Known rows, with every way that one mark hangs from another
kavi{mabo{kazur{gasal} kotane nopu} zifazi}: [ 37.2  26.1   4.4 -14.2  -8.7  -4.4   9.5   5.2  -0.1  21.3  17.4 -16.9
 -82.3  19.7  21.4 -14.7   4.4 -22.0   3.6 -30.7   8.8  19.7  48.0  -7.3
  10.0 -43.1  26.6  39.3  23.9  13.8  -3.7   3.1]
suvan{kavi kazur nopu tipo tomal{mabo{kotane}}}: [ 10.3  77.9 -65.6 -25.6 -17.9  -9.0  40.0   1.3 -14.8  51.0 -31.5  -8.2
 -45.1  24.3  21.1 -10.4   6.0 -80.0 -28.8 -28.4  -7.1  -4.7  14.6 -29.0
 -34.4   1.6  27.6  31.3 -35.5 -14.1  15.2  -2.9]
mabo{kavi kotane nopu}: [ 15.5  20.1  -8.4 -27.7   6.4 -14.4 -17.9  -9.6 -15.7  30.7  12.4  22.8
 -29.9  41.5  17.1 -17.4  -2.5 -32.1  -9.0 -39.4  -5.4 -26.1   2.9   4.6
   1.8 -37.1  26.4  22.5  17.5   9.0 -25.1  -3.8]
suvan{kazur{gasal} tipo{mabo{kotane nopu} viru}}: [ 13.5  58.3 -37.0  -8.9 -16.5  11.5  29.6  -0.6  -2.9  29.1  -2.9  -6.4
  -7.3   4.1  24.7  -1.9   4.4 -33.5 -22.4 -30.2  19.4   3.0  27.3  -2.0
 -49.4 -15.7  28.0  34.0   7.7  -6.8  13.9 -10.9]
suvan{kavi{mabo} nopu tipo tomal}: [  8.4  60.9 -50.6 -39.1 -21.0 -22.4  37.8  -3.2 -14.6  34.6 -27.8 -18.8
 -51.5   4.2  13.0  -8.3  11.7 -70.8 -31.8 -23.2  -6.3  11.6  12.4 -17.9
 -24.6   3.6  12.0  22.1 -37.7  -4.5  11.0   3.6]
tipo{mabo viru}: [ -5.7  22.8 -11.8  -8.9  -5.1  14.4  29.6   3.7  -0.9  -1.7  12.6   1.6
   5.8 -15.6  -4.2  19.4   1.8  13.1 -15.2   7.8  19.6 -12.9  32.2  17.2
 -30.3   8.4   4.6   4.3   2.3 -13.7  -6.6 -16.5]
mabo{kavi{zifazi} kazur{gasal suvan{tomal}} kotane nopu}: [ 18.4  57.0 -18.8 -17.0  -5.4  -7.3  -9.9   4.4  -8.6  46.0   9.7 -13.9
 -72.0  47.9  31.2 -36.1   2.1 -40.9  -7.4 -73.4  -9.5   6.9  20.1 -12.1
   3.3 -59.8  45.3  69.0  29.2  15.2   6.7   4.2]
rize{mabo{kazur{gasal suvan{kavi}} kotane nopu}}: [ 19.8  37.3  -6.7  -6.4  -8.0  -2.8  -9.9  10.3  -7.0  27.3  14.6  -5.9
 -33.7  52.1  18.9 -23.2  -6.4 -22.8 -11.9 -26.0  -0.2   3.8   4.1 -11.7
   9.7 -32.3  31.9  49.7  19.5  -4.9   6.2  -0.6]
tomal{mabo{kavi kazur kotane nopu}}: [ 13.8  24.5  -1.6  -5.1  10.5  -1.6 -16.7  10.6  -2.2  35.1  14.5  21.9
 -42.7  50.7  19.8 -15.6   2.3  -8.0  -3.2 -19.7  -1.8 -23.5  23.2   0.2
  22.7 -28.8  34.7  39.5  24.0  -5.1 -11.8  -4.9]
tipo{mabo{kavi}}: [ -2.7  24.4   1.1  -5.6   3.8   6.4   8.7  -3.6  -5.9   2.6  19.2  -2.8
 -15.3  -0.7  -4.5  -1.9   1.9  -0.7  -5.7 -13.6   1.6 -19.1  17.9   9.8
  -0.2   0.8  15.7  19.4  -0.5 -12.8  -3.9  -5.2]
tomal{mabo{kavi{zifazi} kazur{gasal suvan} kotane nopu}}: [ 15.7  36.8  -2.3  -5.2   3.3  -0.8 -11.4  18.9  -4.7  37.6  13.9  -2.6
 -57.0  53.8  23.2 -23.7   5.8  -3.1  -3.9 -34.3  -3.2 -11.6  31.9  -4.9
  24.7 -35.0  37.9  58.5  25.7   1.2   5.7   2.4]
mabo{kavi{zifazi} kazur kotane nopu}: [ 19.1  32.4  -9.8 -26.2   2.7  -6.5 -15.9  -7.6  -0.9  41.2  20.7  15.0
 -63.6  39.9  25.9 -19.8  -5.9 -40.1  -0.4 -56.9  -5.4  -5.5  25.2  -3.2
  10.1 -57.9  32.0  49.0  32.7   8.2 -25.7   1.5]
tomal{mabo{kavi kazur{suvan}}}: [ -1.5  24.0   0.9  10.0   3.8   6.7 -11.3  18.1   2.6  21.3   8.2  -5.2
 -34.6  30.6  13.5 -11.0   5.0  10.7  -2.3  -9.1  -6.5 -12.5  21.8  -5.1
  33.1  -9.4  26.8  45.5  12.0 -13.5   9.0   5.0]
kazur{gasal suvan{kavi{mabo zifazi} nopu tipo}}: [  6.7  57.0 -28.4 -22.7 -27.5 -10.2  22.4  15.5 -15.9  21.0  -6.3 -52.8
 -40.1   6.9  20.9 -21.1  16.1 -27.0 -24.0 -41.6  -2.3  26.7  13.8 -16.4
 -11.1  -7.6  11.2  53.2 -10.4   6.7  42.4  16.1]
rize{mabo{kazur}}: [  8.3  11.3   2.9   5.6  -4.1   4.3  -5.8   6.7   9.6  10.6   8.2  -3.1
 -21.7  25.5   2.8  -4.2 -10.3  -5.4  -2.2   3.3   0.4   6.5   8.8 -11.5
  21.1 -12.7  16.1  27.8   7.7 -15.7  -2.8   3.4]
tipo{suvan}: [ -6.5  17.4  -9.1   3.3   3.0  -0.4  11.3   2.0  -3.1  -6.1  20.0  -1.7
   5.1 -13.7   6.1   5.5   0.0   6.2  -6.5  -6.8   7.8  -7.9  13.3   6.9
 -17.0  14.1   3.6   6.2   4.3 -14.3  -0.8  -5.8]
mabo{nopu}: [  9.2  12.6   0.2 -10.7   1.0  -6.6  -5.6  -2.3  -2.8   9.1   2.9  18.4
  -5.8  16.6   5.9  -9.2  10.4  -9.6 -10.2 -16.7   5.1  -1.8 -10.1   9.1
  -4.0 -11.3   8.2  16.8  13.7   5.7  -4.3  -4.1]
mabo{kavi}: [ -4.1   9.1  -2.9  -7.3   3.1  -2.1  -8.7  -4.2  -1.2  11.5   7.0  -2.6
 -19.2   9.9   0.2  -5.5  -1.5  -9.6  -2.6 -17.3  -8.3 -13.1   8.5  -4.7
  15.2 -11.5   9.7  18.4   0.0  -4.6  -9.0   6.9]
suvan{kazur nopu}: [ 10.2  37.7 -28.9  -7.6 -13.8   2.3  21.6   1.3  -5.9   9.8  -4.9  -0.2
  -6.0  -4.4   6.7  -4.2   9.4 -32.1 -11.0 -22.2  10.4   5.2  -8.3 -12.9
 -25.7  -0.4  10.0  16.8  -6.5  -5.4  11.7  -0.8]
suvan{kavi{zifazi} kazur nopu tipo tomal{mabo}}: [  8.1  77.7 -61.6 -29.2 -22.4  -6.3  49.7   2.3  -5.6  48.9 -33.8 -21.1
 -63.2  15.4  13.6  -6.2   8.9 -74.7 -26.8 -30.8  -8.1   7.1  29.6 -31.8
 -24.4   2.6  20.0  42.9 -38.2 -13.7  16.8   5.5]
bupas{kotane}: [  7.9 -21.1   6.7  12.6   3.4  -2.4  -6.6  -8.9  -4.3  -1.9  17.3   9.8
   7.4  -0.3   4.5   3.8 -13.6  -0.6   7.3   7.0   0.7   6.6  -6.6  11.8
   3.6  -9.8  -3.2 -19.2  13.3   7.1  -5.5   8.7]
tomal{mabo{kazur nopu}}: [  9.6  19.1   4.4   7.0   7.1   4.0  -7.6  16.3   6.8  20.0   7.9  18.7
 -24.9  33.8  12.0 -10.1  11.2   7.3  -3.6  -4.0   6.1  -6.5  14.1   3.9
  18.6 -10.4  21.7  35.2  20.9  -7.5   3.0  -4.7]
kazur{gasal suvan{kavi nopu tipo}}: [ -3.5  54.8 -33.7 -17.0 -23.2  -8.7  12.6  14.6 -16.9  20.3  -9.3 -39.5
  -7.9   9.3  19.6 -22.9  15.0 -25.1 -26.1 -41.3  -4.0  20.2  -8.5 -13.3
 -20.9  -2.3   8.5  45.3  -9.3   4.5  45.8  11.3]
rutaleg{nopu}: [ -7.7  -3.6 -22.2  -2.7   0.8   4.2  -4.4 -13.9  -9.9  -5.9  -2.9   3.3
   8.6  -3.8   2.4  11.0  13.2   5.8  -5.1  11.5  -1.9  -8.8 -21.6   0.8
   3.6   3.8  -0.4  -3.7 -13.7  -6.8   0.6 -11.9]

Rows
[ -5.9  49.9 -29.2 -16.2 -15.2  -5.0  17.7   3.4 -11.9  20.7 -22.0 -19.2
 -15.9   9.0  17.4  -5.5   6.3 -17.1 -27.8 -22.8  -4.5  -0.1   4.8   6.3
 -20.8  -1.7  23.4  34.5  -8.6  -3.8  16.8  -2.9]	kazur{suvan{tipo{mabo{kavi nopu} viru} tomal}}
[ -5.2  67.7 -32.9  -4.3  -2.4  11.8  42.5   5.8   0.5   9.9  26.0   9.6
 -13.0 -14.2  10.8  11.8   9.2  -5.0 -27.7 -20.6  28.0 -10.3  41.9  22.0
 -53.9   6.1  26.9  35.0  16.5 -26.1  -3.1 -27.5]	tipo{mabo{kazur nopu} suvan{tomal} viru}
[  1.3  29.5  -4.1  -2.3  -0.5   2.4  -2.4  18.9   2.8  24.8   6.8 -10.2
 -48.7  29.8  12.1  -9.8   6.3   5.6  -3.6 -16.9  -5.9  -7.1  30.1  -7.3
  31.1 -12.9  23.6  50.3   9.3 -10.0   6.8   8.8]	tomal{mabo{kavi{zifazi} kazur{suvan{nopu}}}}
[ -1.1  39.0 -20.7 -25.5 -15.0  -3.8  10.6   2.0 -12.4  19.7  -6.8 -17.0
 -16.4  10.2  22.8  -2.6   0.4  -9.4 -21.9 -26.3  -1.7  -2.4  14.6  10.6
 -16.1 -10.9  18.1  35.5   3.0  -0.2   6.3   0.4]	kazur{suvan{tipo{mabo{kavi{zifazi} kotane nopu} viru}}}
[ 29.0  12.5   4.7 -12.1  -7.9  -1.3  12.4   1.2   1.5  13.8  13.2 -21.1
 -78.5   6.1  17.4  -1.9  -6.2 -17.6  10.6 -12.9   3.0  15.4  52.8  -9.4
  14.9 -32.0  18.2  21.5  11.7   6.7 -12.1   4.7]	kavi{mabo{kazur kotane} zifazi}
[  2.3  57.8 -20.1  -8.6 -10.7   0.4 -13.2   7.6   3.1  37.7   8.7  -8.8
 -34.6  30.5  31.2 -27.5  14.4 -24.9 -21.2 -62.6   0.3  13.7   6.1  -3.3
   1.6 -41.7  34.6  80.4  32.1   1.3  18.3   8.0]	mabo{kavi kazur{gasal suvan{tipo{viru}}} nopu}
[ -0.9  35.4 -13.0  13.9 -11.8  -1.4   8.5  17.7 -11.9   6.9 -15.2 -41.5
 -11.7  11.0   7.2 -23.1  11.5  -0.5  -9.6 -23.2  -5.7  17.4  -7.0 -12.7
  -8.6  -3.0  18.7  28.8  -5.4   9.7  46.2   3.5]	kazur{gasal suvan{tomal}}
[  6.2  43.2 -12.8   7.6  -6.1  -5.0   2.2  22.1 -16.8  21.2 -11.0 -31.0
 -28.2  35.6  13.1 -29.1  12.7  -2.1 -12.5 -28.7  -7.2   0.8   3.2 -11.2
   1.1 -12.1  32.8  40.8   0.7   8.2  39.2   1.1]	kazur{gasal suvan{tomal{mabo{kavi kotane nopu}}}}
[  2.9  67.3 -50.1   1.3 -18.0   4.8  33.3  -5.3  -1.4  36.8 -26.6 -32.7
 -34.8   5.7  13.9 -14.8   4.2 -70.6 -18.7 -33.7  -9.1  17.7  14.4 -35.6
 -30.9  -3.1  21.3  37.0 -27.6  -8.6  31.6   4.2]	suvan{kavi kazur{gasal} tipo tomal}
[-14.4  45.7 -44.0 -25.2 -11.3   0.1  38.3   6.9  -7.3   6.5  21.7   0.5
   4.5 -20.0   6.3  19.9   4.4 -11.7 -29.6 -11.1  19.9 -11.7  30.8   5.1
 -48.2  18.0  -5.5  14.5  -4.5 -21.9  -7.2 -10.4]	tipo{suvan{kavi nopu} viru}
[ 10.1  85.3 -62.3 -21.9 -24.2  -4.2  50.8   9.1  -5.5  50.1 -30.3 -33.0
 -63.7  18.8  12.8 -14.9  14.1 -72.0 -26.8 -39.7  -4.4  14.8  32.7 -37.8
 -27.9  -1.8  23.2  51.5 -34.7  -9.1  32.4   7.8]	suvan{kavi{zifazi} kazur{gasal} nopu tipo tomal{mabo}}
[  4.1  57.3 -24.2  -4.9 -13.1  -7.4  10.9  10.6 -18.4  25.0 -15.5 -35.8
 -21.8  22.1  20.4 -28.2  10.6 -20.4 -21.4 -42.4  -6.1   8.7   0.9  -4.9
 -19.6 -13.0  33.3  44.1  -3.7   7.4  40.3   0.3]	kazur{gasal suvan{tipo{mabo{kavi kotane nopu}} tomal}}
[ 18.5  40.4 -11.2 -10.4   4.0  -4.0 -22.2  -0.1  -3.9  40.6  24.0  11.6
 -43.1  44.6  28.0 -31.5   1.7 -36.5  -4.5 -61.4   0.1  -3.4  11.3  -6.6
   1.1 -56.7  38.7  51.8  37.9   9.1  -5.2  -1.4]	mabo{kavi kazur{gasal} kotane nopu}
[ 19.4  77.1 -44.1  -3.9 -21.5  -0.1  36.8  -4.0  -5.2  39.6 -20.9 -33.0
 -62.4  12.0  19.9 -19.0  13.2 -76.6 -23.9 -36.9  -2.5  20.1  24.4 -32.7
 -24.2 -10.7  32.9  50.3 -21.7  -6.6  30.1   3.4]	suvan{kavi{mabo{nopu}} kazur{gasal} tipo tomal}
[ -6.7  40.4 -28.4 -22.6  -6.4  -6.5  29.0   1.7  -9.1   4.7  23.2  -9.3
 -18.1 -13.7   4.9   3.9   3.8 -19.2 -16.7 -24.3   6.3  -4.3  22.6  -1.1
 -25.2  13.8  -3.9  20.0  -7.8 -15.5  -1.5  -0.3]	tipo{suvan{kavi{zifazi} nopu}}
[  2.3  52.4 -45.6  -5.7 -14.3   5.6  34.1   3.7   6.9  41.9 -36.4 -14.1
 -44.5  15.0  14.4   7.2   0.0 -38.9 -19.5  -8.9  -1.8  -3.5  43.3 -20.1
 -16.3  -5.0  30.6  32.6 -20.8 -15.2   4.9   0.0]	suvan{kazur tipo{viru} tomal{mabo{kavi{zifazi}}}}
[  1.8  21.6   2.1  14.5   7.2   8.3  -9.0  19.5   7.4  22.9  12.9  -4.5
 -35.1  31.0   7.9 -13.4   7.1   9.1   0.7 -10.8  -1.6  -9.0  29.9 -10.3
  30.4 -14.1  25.6  42.4  13.9 -11.0  10.9   4.6]	tomal{mabo{kavi kazur{gasal}}}
[  7.4  51.8 -37.0 -26.6  -7.3 -10.3  20.9  -0.4  -0.9  52.3 -21.5  -7.7
 -68.4  36.4  19.9 -10.4  -1.7 -56.8 -16.8 -25.4 -15.3   2.6  37.7 -16.6
  -4.1 -17.1  22.1  38.4 -15.6  -4.0  -1.2   1.7]	suvan{kavi{zifazi} tipo tomal{mabo{kazur kotane nopu}}}
[  8.2  37.7 -14.6  -2.8   0.1  -2.2  -9.1  20.7  -7.4  35.9   5.4  -8.0
 -37.9  43.1  25.9 -20.4   3.2  -6.4  -6.9 -26.0  -5.2 -11.7  24.1  -9.5
  15.7 -23.0  34.8  45.7  12.9  -4.4  13.5   3.5]	tomal{mabo{kavi kazur{gasal suvan{nopu tipo}} kotane}}
[ -1.8  31.5 -13.7   2.9 -16.0  -2.7   0.7  14.6  -8.6  11.3 -12.6 -38.6
   0.5   8.3  19.7 -20.1   9.1  -0.5 -13.6 -27.5  -3.5  20.9  -6.0  -6.9
  -9.3  -6.3  13.4  35.3   1.9   8.0  43.4  10.5]	kazur{gasal suvan{tipo}}
[  0.3  45.3 -36.0  -8.6 -15.5   7.7  19.3 -12.3   0.7  26.5  -9.0 -14.8
 -18.1  -1.2  18.3  -0.9  -2.2 -56.5 -14.7 -23.7  -6.0   7.5  10.9 -21.5
 -19.4  -1.1   8.3  32.2 -15.9 -15.1  10.1   6.5]	suvan{kavi kazur tipo}
[ 28.4  52.2 -17.5  -7.4 -15.3   8.7  28.0  -1.5  -7.1  24.2  16.8 -30.8
 -71.8  12.9  13.6 -13.8   6.1 -49.3  -4.7 -36.9   4.7  10.7  42.4 -27.5
  -7.8 -24.0  22.5  47.4   0.1  -0.1  11.9   4.7]	suvan{kavi{mabo{kotane nopu} zifazi} kazur{gasal}}
[ -2.2  58.7 -32.6  -6.1 -18.4  -7.1  21.2  17.8 -20.3  16.1 -11.6 -41.8
 -20.1  12.0   7.1 -26.6  17.8 -25.5 -22.2 -37.7  -6.3  16.7  -9.8 -19.2
 -20.7   0.9  13.9  39.0 -16.3   6.0  48.9   4.7]	kazur{gasal suvan{kavi nopu tomal}}
[  0.0  59.9 -35.9  -8.2 -11.7   3.9  37.2   4.7  -7.5   9.4  24.6 -21.5
 -23.2 -14.3   8.4  -2.5   7.8 -29.2 -15.6 -37.4  11.2   3.3  27.0 -14.3
 -34.6   8.8   6.6  36.6  -5.3 -17.6  15.6   0.5]	tipo{suvan{kavi{zifazi} kazur{gasal} nopu}}
[ -3.2  55.0 -36.9  -8.1  -8.3   2.4  31.3  -0.1 -10.0   6.3  22.6  -7.0
  -8.0 -15.8  10.4   1.8   6.5 -31.2 -18.4 -27.9  10.6  -6.8  12.7  -7.9
 -35.8  16.0   6.8  26.4  -7.1 -23.1   7.6  -4.3]	tipo{suvan{kavi kazur nopu}}
[  6.2  58.8 -42.2 -17.1  -6.0  -9.0  26.3  14.1 -13.9  37.1  -8.2  -5.8
 -45.6  29.7   6.7 -17.2   9.7 -47.7 -18.1 -23.2  -5.2  -4.5  14.5 -21.9
 -15.9  -3.3  19.6  25.2 -19.6  -5.5  15.1  -6.1]	suvan{kavi nopu tomal{mabo{kazur{gasal} kotane}}}
[  2.2  28.1  -0.2  13.6  -1.7  10.1   1.9  24.3   4.4  18.0   8.2 -19.1
 -36.5  25.9  11.1 -12.5   8.3  12.4  -0.6  -9.0  -1.8   4.1  28.8 -10.6
  21.9  -6.6  18.6  45.6  10.2  -7.9  24.1   5.0]	tomal{mabo{kazur{gasal suvan{kavi{zifazi}}}}}
[ -2.8  66.0 -41.3 -24.7 -24.4  -3.5  25.9  15.2 -21.6  23.4  -1.8 -36.1
  -6.9   6.9  21.6 -14.9  11.8 -22.7 -32.1 -39.8   4.9  10.2   8.4  -4.5
 -38.9  -2.9  13.9  43.5  -7.4   0.2  38.2   1.1]	kazur{gasal suvan{kavi nopu tipo{mabo{kotane} viru}}}
[  0.8  54.9 -38.3 -13.1 -12.3   0.0  30.5   1.3   3.9  30.8 -21.3  -3.2
 -19.5   4.2  15.2  -1.5   7.4 -32.3 -26.5 -20.7   8.7  11.1  22.7   3.3
 -39.3  -8.8  24.5  28.2  -3.0  -5.5  10.9 -11.8]	suvan{tipo{mabo{kazur{gasal} nopu} viru} tomal}
[ 13.5  30.1 -10.0 -18.4  -9.2  -5.4  -7.5   6.2  -4.7  28.5  11.2 -14.0
 -53.1  43.6  14.3 -13.2 -16.8 -23.0  -6.2 -25.1  -9.8  -3.2  20.5 -15.6
  23.8 -33.4  29.4  45.4   7.9  -9.5  -9.8   9.1]	rize{mabo{kavi{zifazi} kazur{suvan{nopu}} kotane}}
[  7.9  33.0  -7.8 -11.9 -11.2  -4.9   3.4   3.9 -19.6   9.3   5.7 -22.0
 -30.1  14.5  18.1 -12.5   5.2 -16.1 -13.5 -19.4  -6.4  -0.3   2.0  -2.7
   1.9  -6.3  15.0  32.2  -0.8   1.0  13.4   2.4]	kazur{suvan{kavi{mabo{kotane nopu}}}}
[ 12.9  52.7 -17.3  -5.4 -16.6  -5.3  19.6  13.7 -18.3  19.6  -4.8 -50.2
 -56.8  20.8  12.9 -26.1  11.5 -24.6 -13.6 -36.3  -7.1  17.2  18.5 -18.8
  -4.8 -14.7  23.9  46.3  -7.8  11.1  37.5   6.0]	kazur{gasal suvan{kavi{mabo{kotane nopu} zifazi} tomal}}
[  3.9  57.8 -35.6  14.1 -11.4  12.4  31.9  -0.3  -3.6  22.3 -10.3 -30.3
 -36.3   5.2  -0.4 -15.1   6.3 -53.6  -8.9 -27.0  -5.4  10.2  12.5 -36.1
 -22.4  -1.2  19.6  31.1 -22.5  -8.1  30.2  -1.0]	suvan{kavi kazur{gasal} tomal}
